Every row comes from one small tree of marks. Brackets hold a mark, then the marks that hang from it, in the order of their numbers. Every link used is in the known rows. Which tree was each row made from?
In the rows, zero is written as 128.
Known rows
[Z_576 [Z_612 [Z_70 Z_258]] [Z_839 Z_482]]: [156 103 131  63  82 107 107 143 153 115 157 114 107 160 124 105 134 135
 122 122 120 112 139 138 153  99  85 149 111 143 128 127  73 113  96 144
 138  92 103 132 114 164 160]
[Z_357 Z_258 Z_612 [Z_839 Z_482]]: [180 125 125 101 163 149 136 149 135 137 139  97 113 168 116 131 145 142
  94 122 122 147 104 141 150 114 168 133 138 142 121 101 141 125 102 115
 143 121 118 169 122 174 175]
[Z_70 [Z_258 Z_459 Z_482] Z_612]: [193 118 117 135 149 113 126 126 144 122 154 121 118 158 105 115 164 132
  88 116 108 125 132 156 116 116  54 134 167 140 144 153  75 138 134 150
 146 101  99 143 134 136 152]
[Z_459 Z_839]: [182  92 117 112 135 128 131 131 123 129 162 106 116 160 119 120 163 120
  68 110 116 128 126 159 121 109  82 141 103 143  96 102 112 114 107 145
 134 120 116 148 133 132 150]
[Z_258 Z_459]: [187 111 126 139 149 104 128 124 136 132 165 117 117 166 125 127 172 117
  90 106 122 126 116 145 127 103  96 139 136 150 112 110 108 134 128 139
 135 111 114 148 140 144 141]
[Z_357 [Z_612 [Z_70 [Z_258 Z_576]]] Z_839]: [167 141 121 111 159 148 125 129 126 118 134 119 119 191 112 135 159 126
  71 112 122 129 104 147 170  94  97 128 155 133 131  87  96 150 128  96
 137 110 116 141  99 183 160]
[Z_576 [Z_258 [Z_459 Z_839] Z_482] Z_612]: [188 106 106 127 116 115 117 124 116 122 169 108 107 161 125 130 131 124
 129 128 117 138 151 146 117 100 125 146 129 169  86  99 100 145 132 148
 128 111  89 113 113 142 149]
[Z_576 [Z_258 [Z_357 Z_612]] [Z_839 Z_482 Z_889]]: [153  96 122  91 136  80 121 131 164 127 135 102 108 160 128 120 154 123
 132 114 111 131 128 136 147 113 147 139  72 166  94 109 112 106 109 134
 134 133 101 141 124 148 152]
[Z_70 [Z_258 Z_459] [Z_612 [Z_482 Z_839]]]: [187 107 111  96 142 109 117 140 137 121 179 124 115 142 108 116 197 132
  83  95 113 122 121 150 138 121  38 144 127 137 151 111  84 109 141 132
 145  96 103 157 133 131 154]
[Z_576 [Z_258 Z_459] Z_612 [Z_839 Z_70 Z_482]]: [173 120 124  83  56  86 110 140 157 127 169 106 110 188 144 120 141 125
 150 128 121 126 140 128 140 118 136 163 124 160  97 100 102 143 133 167
 133  99  88 127 140 141 142]
[Z_482 Z_839]: [189 100 132 100 115 114 126 131 143 126 166 103 120 147 120 108 176 123
  72 102 115 112 116 145 146 123  39 140 108 142 124 106 107 109 107 152
 134 119 118 156 147 145 150]
[Z_839 Z_357 Z_576]: [169 139 116 118 162 115 138 137 141 134 161 106 120 155 118 114 170 122
  92  90 116 127 117 145 128 125  73 135 139 130 109  89 144  90  97 153
 140 133 112 144 140 159 146]
[Z_459 Z_612 Z_839]: [183  90 113 125 137 122 128 145 122 132 170  97 115 168 112 122 151 123
  57 114 116 121 145 176 116 115  76 141 110 155  91 113  95 109  98 149
 134 126 115 145 125 127 158]
[Z_482 [Z_839 Z_70 Z_889]]: [182 116 131  98  95 100 135 137 168 127 161  93 125 171 119 109 178 112
  60  70 115 125  98 147 154 126  47 150  88 132 123 105 102 124  97 153
 128 119 123 147 155 137 153]
[Z_258 Z_357]: [175 124 129 117 176 112 130 118 128 125 146 118 122 176 114 121 166 123
  82  99 102 128 116 152 134 102  89 136  98 146 104 133 115 121 132 140
 140 134 121 147 135 159 145]
[Z_459 [Z_258 Z_576]]: [177 124 118 125 142 137 134 126 115 131 143 112 115 166 124 126 170 122
  81 103 109 127 126 164 143 122  85 142 143 157 116  73 116 136 118 122
 137 142 112 130 130 144 145]
[Z_357 [Z_839 [Z_70 Z_258] Z_482 Z_576]]: [167 146 123  75 132 141 139 138 157 123 147  85 127 195 109 112 157 119
  97  87 117 122 129 147 153 136 110 134 145 121 137 135 117 138  99 135
 147 102 106 145 159 134 160]
[Z_357 [Z_612 [Z_70 Z_258]]]: [169 120 126 115 152 131 119 132 139 115 159 130 113 161 114 126 172 131
  73  94 117 131  87 141 152  95  59 132 121 140 123 131  82 122 126 117
 138 105 118 160 101 175 152]
[Z_612 Z_70 [Z_482 [Z_839 Z_576 Z_889]]]: [162 117 120  96  96 134 132 140 152 115 183  91 108 142 123 112 174 117
  81  62 117 122 122 144 165 118  18 130  96 135 122  86 125  79  96 119
 123 120 119 127 124 157 160]
[Z_839 Z_70 [Z_357 [Z_258 Z_459]] Z_482]: [189 153 124 102 127 106 131 156 152 144 161 116 122 184 121 127 162 126
 106  92 121 143 103 144 133 109 158 149 141 134  97  99 142 127 111 152
 153 120 120 173 140 155 164]
[Z_482 [Z_839 Z_357 [Z_576 Z_612]]]: [165 138 122  94 136 105 128 153 133 132 173  94 117 147 118 101 167 127
 100  88 117 121 126 137 151 129  57 150 123 123 116  57 142  84  86 161
 137 130 101 127 134 170 155]
[Z_482 [Z_839 [Z_357 Z_612]]]: [182 124 124 107 146 105 124 147 137 136 159 114 122 138 117 116 187 129
  79  94 115 135  95 136 152 126  66 146 114 132 106  72 127  81  93 153
 140 129 116 167 126 171 152]
[Z_459 [Z_839 Z_70 Z_482]]: [182 116 123  89  81 135 128 140 132 132 155  95 120 181 125 117 153 120
  84 102 112 132 138 161 143 126 101 149 101 135  89 116 118 111  95 157
 143 123 113 156 144 125 156]
[Z_889 [Z_612 [Z_70 Z_258]]]: [172 110 142  98 132 123 130 110 151 113 145 123 123 160 113 104 161 125
  79  92 116 118  92 136 140  81  34 136 128 144 135 130  88 137 114 123
 141  95 126 143 108 168 153]
[Z_482 [Z_839 [Z_357 Z_612] Z_889]]: [170 114 122 109 162  86 133 147 158 139 151 106 119 134 114 113 187 121
  78  80 118 140  86 139 155 122  81 147  94 132 112  62 123  83  75 139
 132 131 117 154 127 164 159]
[Z_839 Z_482 Z_889]: [170 101 130 105 137 106 134 133 162 134 142  95 116 152 120 114 158 122
  98  99 117 126 130 158 152 117 101 140 111 151 124 122 111 107  76 130
 135 124 115 146 144 137 161]
[Z_70 Z_258 Z_612]: [177 109 119 107 157 115 127 137 148 123 149 120 120 157 103 110 177 136
  65 112 110 120 112 162 127 118  32 141 136 133 150 146  79 123 133 138
 148 109 104 153 134 145 152]
[Z_70 [Z_258 [Z_459 Z_839] Z_482] Z_612]: [193  98 110 124 145 120 126 128 129 123 157 113 115 155 105 114 161 125
  79 119 112 128 143 167 105 113  71 137 146 135 122 136  75 130 123 152
 147 101  96 142 128 121 157]
[Z_612 Z_70]: [178 114 132 120 110 134 124 125 142 118 159 116 118 170 123 122 162 124
  80 104 116 116 111 148 146  94  37 132 121 143 113 125 102 118 124 133
 132 117 122 141 123 172 148]
[Z_70 Z_258]: [176 112 123 104 163 113 128 126 148 121 156 125 120 152 108 118 167 126
  75 100 115 123 101 148 128 111  75 137 126 147 138 142  79 130 116 136
 141 103 118 157 134 140 147]
[Z_889 [Z_612 Z_70]]: [179 110 146 118 111 130 133 109 145 119 146 111 121 168 127 106 157 126
  81  99 114 119 102 138 142  86  23 139 125 145 113 109 116 126 115 133
 134 112 128 135 111 181 148]
[Z_258 Z_357 Z_459]: [179 121 126 135 184  99 127 116 126 129 157 124 121 181 119 125 174 115
  95  97 111 126 118 148 127  95 114 137 111 147  99 117 113 136 142 132
 140 126 114 144 139 153 142]
[Z_612 Z_70 [Z_482 [Z_839 [Z_576 Z_258]]]]: [173 125 113  88  81 146 119 134 142 106 191 102 108 145 127 124 171 126
 111  87 115 112 129 135 159 121   5 123 115 157 115 103 121  84 138 125
 129 119 110 133 119 161 150]
[Z_889 Z_612]: [181 109 140 116 143 115 140 111 138 129 144 109 123 162 124 106 159 126
  78 101 112 128 105 139 128 101  58 144 129 148 120 106 124 128 107 145
 138 114 123 144 127 164 142]
[Z_357 Z_258 Z_612 Z_839]: [182 126 121 118 176 144 139 142 133 133 147 108 115 175 114 133 155 137
  70 113 122 150  80 138 130 105 140 134 129 139 123  91 135 141 125 122
 137 118 124 164 122 184 165]
[Z_482 [Z_839 [Z_357 Z_612] Z_576 Z_889]]: [159 126 118 111 160  96 139 150 155 139 162  90 115 137 117 111 190 117
  80  68 121 136  98 137 154 136  66 138 109 124 111  54 147  74  67 140
 132 137 110 147 130 159 158]
[Z_839 Z_357 [Z_889 [Z_258 Z_482]]]: [177 114 117 125 142  93 141 129 158 132 140 111 125 126 116 111 122 130
  94 108 123 145 122 154 116 113  92 125 142 141 125 130 112 115  81 138
 132 127 133 116 135 149 155]

Write each row's tree
[160 113 106 104 129 127 126 138 120 123 174  89 103 163 125 123 149 126
 111 109 118 128 141 147 129 113  91 147 115 153  91  85 128 116 121 138
 131 127  86 114 121 142 149] | [Z_459 [Z_839 [Z_576 Z_258 Z_612]]]
[182 137 119 108 155 100 137 160 144 140 188  98 115 149 118 114 184 117
  92  84 130 126 105 134 127 117  96 137 144 128 109  63 150 100 102 150
 143 123 115 163 141 152 165] | [Z_482 [Z_839 [Z_357 [Z_258 Z_459]] Z_576]]
[174 102 123  96  96 126 125 134 154 115 173 108 111 143 120 114 171 122
  80  75 116 124 110 147 165 104  24 136  80 146 123  89 102  91 103 117
 123 114 126 133 119 164 160] | [Z_612 Z_70 [Z_482 [Z_839 Z_889]]]
[195 144 119  96  78 110 135 149 157 128 161 119 123 175 123 115 123 133
  87 107 111 143 102 134 100 113 113 143 124 135 103 108 115 117 107 195
 139 115 130 154 137 167 150] | [Z_576 [Z_839 Z_70 [Z_357 [Z_258 Z_482]]]]
[155 105 142  81 126 110 141 122 173 115 160  87 118 148 112  87 176 111
  77  60 122 107 102 131 158 101   4 134 113 129 143  97 103 114  75 121
 132 101 117 129 121 153 167] | [Z_482 [Z_839 Z_576 [Z_889 [Z_612 [Z_70 Z_258]]]]]
[204 124 120 152 152 122 132 146 131 132 176 106 111 171 112 133 129 135
  78 120 115 134 135 159 105 104 118 130 163 164 111 136  96 141 118 151
 135 116 123 152 120 149 165] | [Z_357 [Z_258 [Z_459 Z_612] Z_482]]
[180  90 119 122 108 139 122 145 126 122 173 100 114 177 114 122 149 122
  61 110 118 113 143 174 128  98  48 135 106 149  84 114  88 105 108 138
 133 123 121 136 109 148 163] | [Z_459 [Z_612 Z_70] Z_839]
[143 115 121  92 150 118 143 145 150 135 138  68 111 150 124 107 117 130
 119 113 136 133 153 150 156 128 137 132 146 129 141 103 141 129  77 101
 131 121 107  87 145 151 172] | [Z_357 [Z_839 Z_482 [Z_576 Z_612] [Z_889 Z_258]]]
[168 134 123 101 115  99 121 125 104 122 136 111 112 168 132 113  90 137
 102 148 113 135 172 149 132 104 120 135 141 140 116 110 103 143 120 148
 128 136 119  89 112 170 143] | [Z_889 [Z_258 Z_357 Z_482 [Z_576 Z_612 Z_839]]]
[173 119 143  90 109 117 150 114 173 133 116  80 132 193 120 100 146 118
  96  87 115 136 110 142 155 113 121 147 115 135 127  98 136 150  80 131
 140 108 122 127 150 151 163] | [Z_357 [Z_839 Z_70 Z_482 [Z_889 Z_612]]]
[179 117 135  76  52 110 125 137 163 128 157 102 119 181 137 110 147 123
  99 117 113 118 134 142 136 132  99 150 111 139 106 123 104 113 101 179
 140 110 115 152 153 138 144] | [Z_576 [Z_839 Z_70 Z_482]]
[169 101 115 127 140 114 136 137 118 136 180  93 110 147 133 119 152 113
  86 112 139 129 147 153 110 114  96 125 148 130  99 105 126 123 116 128
 134 116 114 122 139 112 150] | [Z_889 [Z_258 [Z_459 [Z_839 Z_576]]]]
[177 118 135 111 107 145 130 111 132 115 155 123 117 159 128 115 153 132
  89  91 109 134 104 137 144  84  35 137 116 151 113 100 120 111 125 121
 133 108 131 132 100 187 146] | [Z_889 [Z_612 Z_70 Z_482]]
[186 153 123  96  82 117 137 144 148 126 171  93 130 148 121 104 137 127
  88  88 117 131 137 141 131 147  38 127 154 114 118 125 130 100  90 171
 137 129 127 124 152 145 152] | [Z_889 [Z_258 [Z_482 [Z_839 Z_70 Z_357 Z_576]]]]
[191 134 120 101 109 106 127 138 124 130 146 109 127 132 119 113 128 133
  83 127 119 127 149 155 142 130  57 126 175 133 126  92 116 108  86 145
 136 137 131 123 132 151 155] | [Z_889 [Z_258 [Z_482 [Z_839 Z_357]] Z_576]]
[160 132 128 113 181 101 158 140 162 140 149  92 116 154 113 100 156 123
  83  68 122 142  82 134 116 100  99 139 128 132 118  66 169 111  77 134
 140 131 125 139 122 170 165] | [Z_839 [Z_357 Z_258] Z_576 [Z_889 Z_612]]
[190 117 123 109  75 126 140 128 159 122 152  92 123 155 117 105 163 116
  81  65 103 137 114 151 141 145  55 146  96 146 118 104 102 128  89 153
 128 128 116 123 153 129 157] | [Z_459 [Z_258 [Z_482 [Z_839 Z_70 Z_889]]]]
[174 119 113 105 131 139 133 126 115 125 147 109 123 192 116 118 175 111
  75  70  98 143 117 165 124 116 106 149  59 139  71  98 121 134 136 141
 143 143 112 130 137 131 148] | [Z_459 [Z_258 Z_357] [Z_839 Z_70]]
[173 129 129 107 119 117 145 115 152 127 147 111 121 176 125 110 155 123
  74  64 106 153  90 140 137 106  73 153  90 144 119  95 124 133 111 134
 130 112 130 131 124 162 142] | [Z_839 Z_70 [Z_889 [Z_612 Z_482]]]
[149 137 125  91 105 110 139 152 150 134 155  77 109 162 132 106 124 131
 104  90 127 140 142 151 157 132 111 146 137 123 128 122 129 126  88 122
 131 130 109 104 143 143 161] | [Z_839 Z_70 Z_482 [Z_576 Z_612] [Z_889 Z_258]]
[181 138 110 100 108 144 137 131 132 115 167  96 119 176 111 115 142 115
  70  80 108 134 139 153 115 129  70 133 128 127 109 140  97 124  97 164
 140 110 109 139 137 122 151] | [Z_459 [Z_839 [Z_70 [Z_258 Z_482]] Z_576]]
[184 126 114  92 130 113 124 140 136 127 170 122 123 131 116 116 178 131
  90  90 109 132 110 144 139 122  62 143 102 142 115  72 127  74 103 150
 139 122 123 153 132 160 149] | [Z_612 [Z_482 [Z_839 Z_357]]]
[166 107 126 105 132 105 142 140 162 129 170  79 114 148 119 103 177 113
  73  75 120 115 121 146 148 132  39 134 108 135 128  90 123  97  80 140
 127 127 112 136 153 136 158] | [Z_482 [Z_839 Z_576 Z_889]]
[180 145 123  98 125 117 125 130 102 137 143 102 121 218 128 131 161 107
  95 101 109 133 161 170 158 105 156 148 120 132  68  86 130 140 119 135
 146 140 107 140 133 130 154] | [Z_258 Z_357 [Z_459 [Z_839 Z_70 Z_482]] Z_576]
[177 120 128 108 147 141 130 131 136 134 132  96 119 166 121 125 156 134
 102 123 116 137 121 144 159 124 141 133 134 143 117 105 130 117  97 120
 141 118 110 155 134 166 159] | [Z_357 Z_612 [Z_839 Z_482]]
[163 134 129 109 125 164 130 136 141 125 147  83 112 176 125 125 156 127
 110 104 122 126 134 140 174 121  93 121 149 128 112  93 145 100  99 113
 138 121 109 139 120 181 166] | [Z_357 [Z_612 Z_70] [Z_839 Z_482 Z_576]]
[181 129 128  76 134 107 123 135 147 117 148 113 130 188  97 100 195 128
  56  79  96 119 108 157 152 122  21 150  93 113 136 146  82 126 145 154
 153 122 108 155 145 147 156] | [Z_482 [Z_839 [Z_70 [Z_258 Z_357] Z_612]]]
[155 108 125  94 187 115 134 116 165 110 124 113 129 187  96 116 159 112
  86  77 117 122  98 151 154  77  99 126  83 132 129 131  86 152 126  99
 138 106 123 120 128 168 168] | [Z_612 [Z_70 [Z_258 [Z_357 [Z_839 Z_889]]]]]
[179 127 124 133 149 101 129 129 116 137 156 116 115 161 135 131 149 120
  80 133 134 128 138 156 136 107 110 129 183 143 123 102 111 156 133 115
 133 123 126 127 133 140 142] | [Z_889 [Z_258 Z_459 Z_576]]
[165 110 118 103 139  70 112 124 135 121 164 122 109 181 132 123 151 121
 139 127 116 123 131 128 121  91 138 152  96 166  90  96  99 146 160 152
 131 112  92 114 125 156 136] | [Z_576 [Z_258 Z_357 Z_459] Z_612 Z_839]
[164 163 109 102 125 154 136 139 122 121 167  95 116 198 123 125 142 131
  97  83 111 150 120 140 147 125 110 149 125 124 120  78 143 133 132 137
 130 110 107 108 134 178 147] | [Z_357 [Z_839 Z_70 [Z_576 [Z_612 Z_482]]]]
[177 154 107  92  77 111 126 148 135 131 153 123 120 192 126 121 159 135
  77 113 103 134 130 157 132 129  60 157 136 122 113  59 121  97 133 173
 142 131 112 135 124 166 136] | [Z_258 [Z_576 [Z_839 [Z_70 [Z_612 Z_482]] Z_357]]]
[178 154 106 150 158 109 129 129 138 130 168 114 113 151 123 135 159 125
 136 103 115 147 123 129 121 126 113 126 175 156  91  96 138 106 120 149
 135 127  93 140 117 161 141] | [Z_839 [Z_357 Z_612] [Z_576 [Z_258 Z_459 Z_482]]]
[176 144 119 130  92 160 123 127 104 116 142 112 109 171 126 124 129 134
 107 108 104 134 148 159 159 106  66 141 152 153 109  78 105 140 114 120
 129 137 105  91  96 185 157] | [Z_459 [Z_258 Z_482 [Z_576 [Z_612 Z_70]]]]
[186  92 138 103  71 113 131 106 173 109 146  92 121 148 121  99 143 122
 110  95 112 116 117 132 152  97   7 130 114 165 121 112 100 123  95 138
 125 112 118 113 117 163 160] | [Z_576 [Z_258 [Z_482 [Z_839 [Z_889 [Z_612 Z_70]]]]]]
[168 117 123 130 147 138 123 132 127 118 154 113 119 184 109 122 165 125
  81  87 100 117 131 170 138 101  61 134  92 160  89 124  97 122 134 117
 139 144 117 120 112 162 159] | [Z_459 [Z_258 Z_357] [Z_612 Z_70]]
[172 113 137 105 105 138 131 114 130 117 157 121 116 140 133 115 130 138
  87 106 122 139 111 139 137  84  39 128 132 145 123 121 118 122 133 108
 132 109 142 117  99 176 146] | [Z_889 Z_258 [Z_612 Z_70 Z_482]]
[174 112 121 132 193  99 131 132 129 132 150 105 127 187 112 128 139 121
  86 124 127 124 142 161 120 103 142 124 140 144 111 135 106 162 143 112
 140 119 126 113 140 142 159] | [Z_889 [Z_258 [Z_357 Z_839] [Z_459 Z_612]]]
[167  81 140 102 113  81 143 117 170 131 141  99 116 155 129  94 149 116
  86 104 120 123 105 132 116 105  72 148  97 148 121  84 108 126  83 156
 126 105 123 127 134 148 141] | [Z_576 [Z_839 [Z_889 Z_612]]]
[155 129 121  93  91 137 116 138 143 115 165  89 103 163 131 120 144 135
 144 112 119 113 152 141 170 108  66 138 142 155 110 116 126 106 118 121
 133 124  89 114 112 175 161] | [Z_839 Z_482 [Z_576 Z_258 [Z_612 Z_70]]]
